Each row comes from the steps of one path. Every step used is in the known rows, and no mark comes twice. Write the path behind each row, first mark first.
Known rows
dovulu gise: [ 1.19  0.55 -0.07 -0.72  0.15 -0.50  0.10 -0.63  0.05  1.19 -0.31  0.70
  0.39 -0.11 -0.71 -0.13  0.71 -0.52 -0.48  1.12  0.35 -0.66  0.06]
tifete zonek gise sekim: [ 0.92  3.16  0.04  0.02  0.01 -0.99 -0.21  2.40  0.06 -2.51 -0.89 -0.74
 -0.02  4.06  1.32 -1.14  0.36  0.70 -0.16 -1.59 -0.47  0.91  0.85]
zonek sekim kudiza: [ 1.91  0.97  0.72  0.19 -1.22 -0.25 -1.19  1.20 -0.23 -0.78 -0.26  0.33
  0.12 -6.50  0.88 -1.56  0.18  1.71  0.24 -0.24 -1.49 -0.48  2.08]
tifete zonek gise dovulu vitana: [ 0.98  3.22  1.33 -0.15 -0.30 -0.64 -0.33  1.50 -0.57 -0.77 -0.99  0.66
 -0.51  7.68 -0.63  0.27  0.75  0.11 -2.66 -0.15  1.88  0.40 -1.63]
zonek tifete dovulu gise vitana kudiza: [ 3.10  1.56 -1.69 -1.00  3.22  0.05  0.18  1.35 -0.58  0.75 -0.44  0.89
 -1.13  3.45 -0.18  0.25  1.47 -1.61  1.50 -1.02 -0.22 -1.35 -1.84]
vitana gise dovulu tifete zonek sekim kudiza: [ 2.67  3.86  1.20  0.01  1.13 -0.14  1.48  0.71 -1.08 -0.07 -2.72  0.30
 -1.76 -5.66  0.68 -2.23  0.85  1.54 -2.34  0.17  0.81  0.46 -0.02]
dovulu vitana kudiza: [ 2.45  0.51  1.60 -0.47  1.16 -0.18  1.46  2.35 -0.02  0.13  1.32 -0.79
  0.53  4.93 -0.03 -0.59  0.10  0.42  0.12 -1.08  1.11  0.79  0.58]
zonek sekim kudiza vitana gise dovulu: [ 4.07  0.75  1.71 -0.61  0.14 -0.65 -2.63  1.41  0.55 -1.82 -1.58  0.20
 -1.34 -7.14  1.61 -0.77  0.85 -0.94 -1.00  2.14 -0.46 -0.92 -1.49]
sekim kudiza: [ 1.11 -1.55  0.70  0.40 -0.30  0.45 -0.54  0.19 -0.13  0.76 -0.71 -0.16
  0.69 -2.61  0.46 -0.32  0.42  1.20  0.73  0.26 -1.01 -0.15  1.16]
gise vitana kudiza: [ 3.05  0.09  1.45 -0.84  2.19 -0.76  0.49  2.20  0.23  0.40  1.11 -0.52
 -0.04  0.44  1.25 -0.36  0.48 -0.01  1.54 -1.66 -0.51  0.60  0.15]
gise sekim kudiza vitana dovulu tifete zonek: [ 1.41 -1.37  1.89  0.39  0.64  0.98  1.13  0.28 -0.60  1.72 -2.73 -2.79
  0.30 -2.30  0.84 -0.13  0.70  1.74  1.59 -0.36  1.23  1.56  0.21]
zonek gise vitana dovulu tifete: [ 2.16  1.29  1.81 -0.21  1.89  0.44  1.14 -0.42  0.22 -0.10 -1.18 -0.98
 -0.42 -3.37 -0.45 -0.68  1.11 -1.74  0.71  0.14  1.07  1.87 -2.37]
tifete dovulu gise vitana kudiza: [ 3.71  0.97 -0.28 -1.15  2.68 -0.88 -0.06  0.72 -0.20  2.26  0.41 -0.15
 -0.20  4.69 -1.05 -0.44  0.86 -1.15  1.11 -0.29 -0.92 -0.45 -1.10]
vitana dovulu tifete zonek gise sekim kudiza: [ 2.54  2.12  1.49  0.73  0.95  1.04  1.59  0.73 -0.52 -0.72 -2.81 -2.30
  0.42 -3.31  1.47 -2.15  0.90  1.68  0.97 -0.77  0.60  2.05  0.44]
tifete zonek gise dovulu: [ 0.42  3.12  0.50  0.00 -0.33 -0.30 -0.74  0.69 -0.44 -1.21 -1.84  0.43
 -0.99  3.45  1.02 -0.24  0.61  0.38 -1.39  0.14  0.49 -0.26 -1.78]
tifete zonek sekim kudiza vitana dovulu: [ 1.11  0.46  1.42 -0.34 -2.04  0.17 -1.16  0.99 -1.07 -0.04 -2.02 -1.54
 -0.88 -1.02  1.53 -0.89 -0.12  1.28  0.21  0.39 -0.43  0.05 -0.08]
vitana dovulu: [ 1.19  0.81  0.18 -0.08  0.81  0.98  0.43 -0.89 -0.29 -0.68 -0.48 -1.03
 -0.26 -2.75  1.01 -0.37 -0.50 -0.24 -0.12  0.91  0.86  0.50 -1.62]
tifete zonek sekim kudiza vitana dovulu gise: [ 2.21  1.13  1.28 -0.92 -1.85 -0.40 -0.93  0.41 -1.11  1.01 -2.31 -0.93
 -0.51 -0.99  0.98 -0.95  0.65  0.78 -0.27  1.41 -0.13 -0.58 -0.02]
dovulu gise sekim kudiza vitana: [ 3.49 -2.27  1.34 -0.57  0.11 -0.86 -1.85  1.17  0.89  1.15 -0.98 -0.59
  1.60 -3.63  0.55  0.47  1.59  0.24  1.81  1.10 -0.46 -0.54  1.31]
kudiza vitana dovulu tifete: [-0.25 -2.01  1.61 -0.06  0.41  1.26  1.11 -1.54 -0.03  1.70 -1.60 -2.04
 -0.37 -1.71 -0.57  0.47  0.52 -1.31  1.18  1.25  2.08  0.98 -2.46]
vitana gise dovulu tifete zonek sekim: [ 1.50  5.31  0.47 -0.30  1.39 -0.61  2.14  0.51 -0.88 -0.92 -1.92  0.34
 -2.44 -3.24  0.30 -1.84  0.38  0.35 -3.19  0.01  1.79  0.48 -1.22]
sekim kudiza vitana: [ 0.43 -3.87  1.52  0.06 -1.36  0.09 -1.89  0.54  0.31  1.41 -1.13 -0.74
  0.53 -0.25 -0.14  0.88  0.90 -0.01  1.62  0.90 -0.86 -0.48  0.25]
zonek gise sekim kudiza vitana dovulu tifete: [ 3.32 -1.42  2.72  0.38  0.66  1.11 -0.46  0.54  0.93 -0.76 -2.49 -2.70
  0.95 -6.10  1.22 -0.99  1.51 -0.47  2.75  0.86  0.46  1.63 -0.96]
vitana dovulu gise: [ 2.42  1.49  0.13 -0.81  1.02  0.42  0.65 -1.48 -0.25  0.40 -0.84 -0.28
  0.22 -2.95  0.47 -0.50  0.23 -0.87 -0.53  1.99  1.24 -0.16 -1.64]
vitana kudiza sekim: [ 2.76 -0.82  0.40 -0.11 -0.31 -0.32  0.01  0.60 -0.09 -0.73 -0.08 -1.37
 -0.08  1.04  0.77 -1.03  0.08  0.62  2.21 -0.40 -1.13 -0.08  0.63]
dovulu tifete zonek gise vitana kudiza: [ 1.29  1.84  2.15 -0.53  1.61 -0.70  2.65  2.38 -0.45  0.93 -1.05 -1.15
 -0.69  5.66  0.20 -1.52  1.49  0.04  1.13 -2.76  0.16  1.78  0.08]
zonek gise sekim: [ 2.40  2.04  0.41  0.04  0.68 -0.56 -1.13  1.85  1.09 -3.20  0.00 -0.56
  0.60 -1.22  1.25 -1.16  0.58 -0.31  0.74 -0.68 -0.52  0.69  0.47]

Write each row's path
[ 2.35  0.58  0.82 -0.61  1.86  0.11 -0.11 -0.21 -0.17  0.01  0.03 -0.57
 -0.35 -3.27  0.54  0.40 -0.09 -0.80  0.20  0.23  0.60  0.96 -1.87] -> gise vitana dovulu
[-2.32  0.57  0.23  0.39 -0.03  0.24  2.88 -0.44 -1.19  2.45 -1.56 -0.51
 -0.63  3.81 -1.16 -0.27  0.40  1.17 -0.64 -1.31  1.28  0.93  0.56] -> dovulu tifete zonek
[-1.56 -0.93  1.33 -0.11 -0.22  1.02  1.99 -1.06 -1.05  2.40 -2.45 -2.21
 -0.99  3.63 -0.43  0.42  0.35 -0.16  0.39  0.23  2.15  1.18 -2.08] -> kudiza vitana dovulu tifete zonek
[ 2.16 -0.21  0.96 -0.86  1.30 -0.37 -1.60  0.22  0.77 -0.98 -1.37 -0.09
 -1.34 -0.47  0.72  0.79  0.75 -2.48 -1.18  2.42  1.00 -0.49 -3.51] -> kudiza vitana gise dovulu
[ 0.86  2.97  1.24 -0.68  0.60 -0.83  0.70  0.76 -0.56 -0.10 -2.39 -0.29
 -2.57 -0.85  0.12 -0.72  0.81 -0.91 -2.24  0.59  1.82  0.17 -2.28] -> kudiza vitana gise dovulu tifete zonek sekim
[ 0.77  1.10  1.66 -0.06  0.34  0.32  0.89  0.85 -0.01 -0.84 -2.43 -2.68
 -0.37  2.26  0.81 -0.73  0.80 -0.64  1.10 -0.40  1.70  1.91 -1.61] -> kudiza vitana dovulu tifete zonek gise sekim
[-0.49 -2.39  1.93  0.34 -0.63  1.36  1.42 -0.70 -1.17  3.20 -3.19 -2.42
 -0.34  0.61 -0.23  0.11  0.78  0.98  0.95  0.57  1.08  1.07 -0.86] -> sekim kudiza vitana dovulu tifete zonek
[ 0.99  1.57  1.44  0.37  1.01  0.63  0.52 -0.79  0.45 -0.30 -1.68  0.24
 -0.35 -3.65 -0.25 -0.48  1.42 -0.66 -0.27  0.66  1.56  0.30 -2.11] -> zonek gise dovulu tifete
[ 3.02 -1.96 -0.26 -0.22  0.32 -0.45 -2.74  0.42  0.50  1.81 -1.27 -0.81
  0.96  0.86 -1.11  0.50  1.22 -0.32  1.83  1.32 -1.38 -0.86 -0.02] -> tifete dovulu gise sekim kudiza vitana
[-0.95  1.49  0.46  0.29  0.76  1.32  3.27 -1.36 -1.46  1.75 -2.08 -1.55
 -0.86  0.79 -0.20 -0.76 -0.07  0.90 -0.58 -0.43  2.09  1.43 -1.04] -> vitana dovulu tifete zonek
[ 0.66  0.33  1.57 -0.32 -0.91 -0.72  0.92  1.48 -0.73  0.61 -2.68 -1.05
 -1.51  0.03 -0.52 -1.62  1.04  0.05 -0.66  0.10 -0.14  0.68  0.73] -> dovulu tifete zonek sekim kudiza vitana gise
[ 2.13  1.64  0.73 -0.11  2.85  0.23  1.70 -0.93  0.23  0.05 -1.71  0.13
 -1.28 -5.16 -0.29 -0.57  0.83 -1.18 -1.82  1.36  2.10  0.51 -2.52] -> vitana gise dovulu tifete
[ 2.39 -1.47 -1.64 -0.06  0.94  0.42 -2.58  0.90  0.05  0.45 -2.18 -0.01
  0.03 -0.38 -0.24  1.26  1.82 -0.80  2.21  0.74 -0.58 -1.77 -0.70] -> zonek tifete dovulu gise sekim kudiza vitana
[ 3.02 -0.33  0.73  0.47  0.87 -0.07 -0.84  1.49  0.51 -0.69 -0.27 -0.67
  1.32 -5.93  1.51 -0.66  0.39  1.90  1.37 -0.56 -0.82  0.50  2.12] -> gise sekim kudiza
[ 0.19 -1.42  2.36  0.30 -1.19  1.23  0.46 -0.28 -0.61  1.21 -3.71 -2.45
 -0.23  2.56  0.10 -0.75  1.41 -0.10  1.30  0.74  0.51  1.29 -1.39] -> sekim kudiza vitana dovulu tifete zonek gise
[ 4.16  0.18  0.54 -0.20  1.09 -0.55 -0.57  0.93  0.54  0.37 -0.57  0.02
  1.66 -6.33  0.95 -0.60  1.17  1.43  0.92  0.49 -0.55 -0.22  2.31] -> dovulu gise sekim kudiza
[ 2.97 -2.53  2.25  0.41  1.30  1.25  0.38 -0.05  0.43  0.87 -1.90 -2.73
  0.90 -7.76  0.90 -0.05  0.87  0.61  2.49  0.56  1.03  1.49 -0.26] -> gise sekim kudiza vitana dovulu tifete
[ 0.87  3.82  1.12 -0.38  1.13 -0.35  2.14  0.30 -1.47  0.85 -1.07 -0.67
 -1.54 -3.34  0.00 -1.06 -0.05  0.99 -0.94 -1.53  1.34  1.63 -0.53] -> gise vitana dovulu tifete zonek sekim
[-0.19 -0.30  1.30 -0.18 -2.75 -0.75 -1.54  1.92 -0.83  0.60 -1.43 -0.51
 -0.70  1.63  0.61 -0.44  0.42  1.63  0.31 -0.51 -1.32 -0.54  1.58] -> tifete zonek sekim kudiza vitana
[ 2.92  3.10 -2.48 -0.15  3.36  0.13 -0.14  2.43 -0.08 -3.22 -0.54  0.20
 -1.25  3.93 -1.35  0.09  0.29 -2.23 -1.49 -0.52  1.46  0.31 -1.80] -> zonek tifete dovulu vitana gise sekim
[ 1.31 -1.39  1.54 -0.10 -2.15 -0.52 -2.35  1.40  0.19 -0.12 -0.66 -0.38
 -0.08 -3.66  0.62 -0.44  0.55  0.58  1.11  0.42 -1.45 -0.70  1.06] -> zonek sekim kudiza vitana
[ 4.28  2.60  0.03 -0.67  2.25 -0.04  0.34 -0.33  0.34 -0.96 -0.40 -0.86
  0.78 -5.96  1.52 -0.79  0.18 -0.06  0.09  1.07  1.20  0.40 -0.50] -> vitana dovulu gise sekim
[ 3.78 -0.93  1.05 -0.67  0.83 -1.25 -0.43  1.26  0.07 -0.21  0.48 -0.96
 -0.24  0.25  0.23 -0.19  0.53  0.12  2.30 -1.01 -1.39  0.39  0.42] -> gise vitana kudiza sekim
[ 0.93  2.59  1.16  0.49 -0.38  1.05  1.98 -0.11 -1.66  0.88 -2.26 -1.28
 -0.74 -5.38  0.61 -2.27  0.00  2.56 -0.44 -0.63  0.61  1.06  0.93] -> vitana dovulu tifete zonek sekim kudiza
[ 1.51 -0.65  1.43 -0.50  1.92  0.14  0.48 -0.59  0.62  0.66 -2.00 -0.45
 -1.48 -2.52 -0.62  0.54  1.33 -2.41 -0.91  2.09  2.09  0.27 -3.45] -> kudiza vitana gise dovulu tifete
[ 0.56  2.02  0.48  0.17 -1.86 -0.59 -0.30  1.68 -1.24 -0.12 -1.02  0.15
 -0.54 -1.04  0.77 -1.66 -0.02  2.81 -0.63 -1.20 -1.33 -0.25  2.59] -> tifete zonek sekim kudiza
[ 1.80 -3.20  1.71 -0.13 -0.61  1.05 -1.56 -0.42 -0.02  0.70 -1.61 -1.71
  0.32 -2.95  1.00  0.37  0.36 -0.21  1.65  1.85 -0.08  0.12 -1.28] -> sekim kudiza vitana dovulu
[ 4.20  2.43  2.34 -0.48  1.54 -0.16 -0.09  2.49  0.52 -1.64  0.31 -0.15
  0.19  3.11  1.09 -0.77  0.97 -0.56 -0.49 -0.08  1.52  0.34 -1.54] -> zonek gise dovulu vitana kudiza
[ 2.61 -2.28  2.24 -0.11  1.50  0.45 -0.12 -0.40  0.47  1.46 -2.83 -0.64
 -0.73 -5.35 -0.31  0.26  1.76 -1.21 -0.20  2.25  1.16  0.13 -2.27] -> sekim kudiza vitana gise dovulu tifete
[ 3.74  0.48 -1.21  0.14  1.22 -0.20 -1.52  0.15  0.14  1.30 -0.91 -0.27
  1.10 -1.50 -0.83 -0.66  0.74  0.76  0.91  0.70 -1.35 -0.67  0.98] -> tifete dovulu gise sekim kudiza
[ 4.66  0.68  0.42 -0.08  2.07 -0.49 -0.41  1.98  0.77 -2.24 -0.85 -0.88
  0.53 -5.69  1.63 -1.58  0.41  0.24  0.12  0.28 -0.84  0.93  1.30] -> vitana gise sekim kudiza
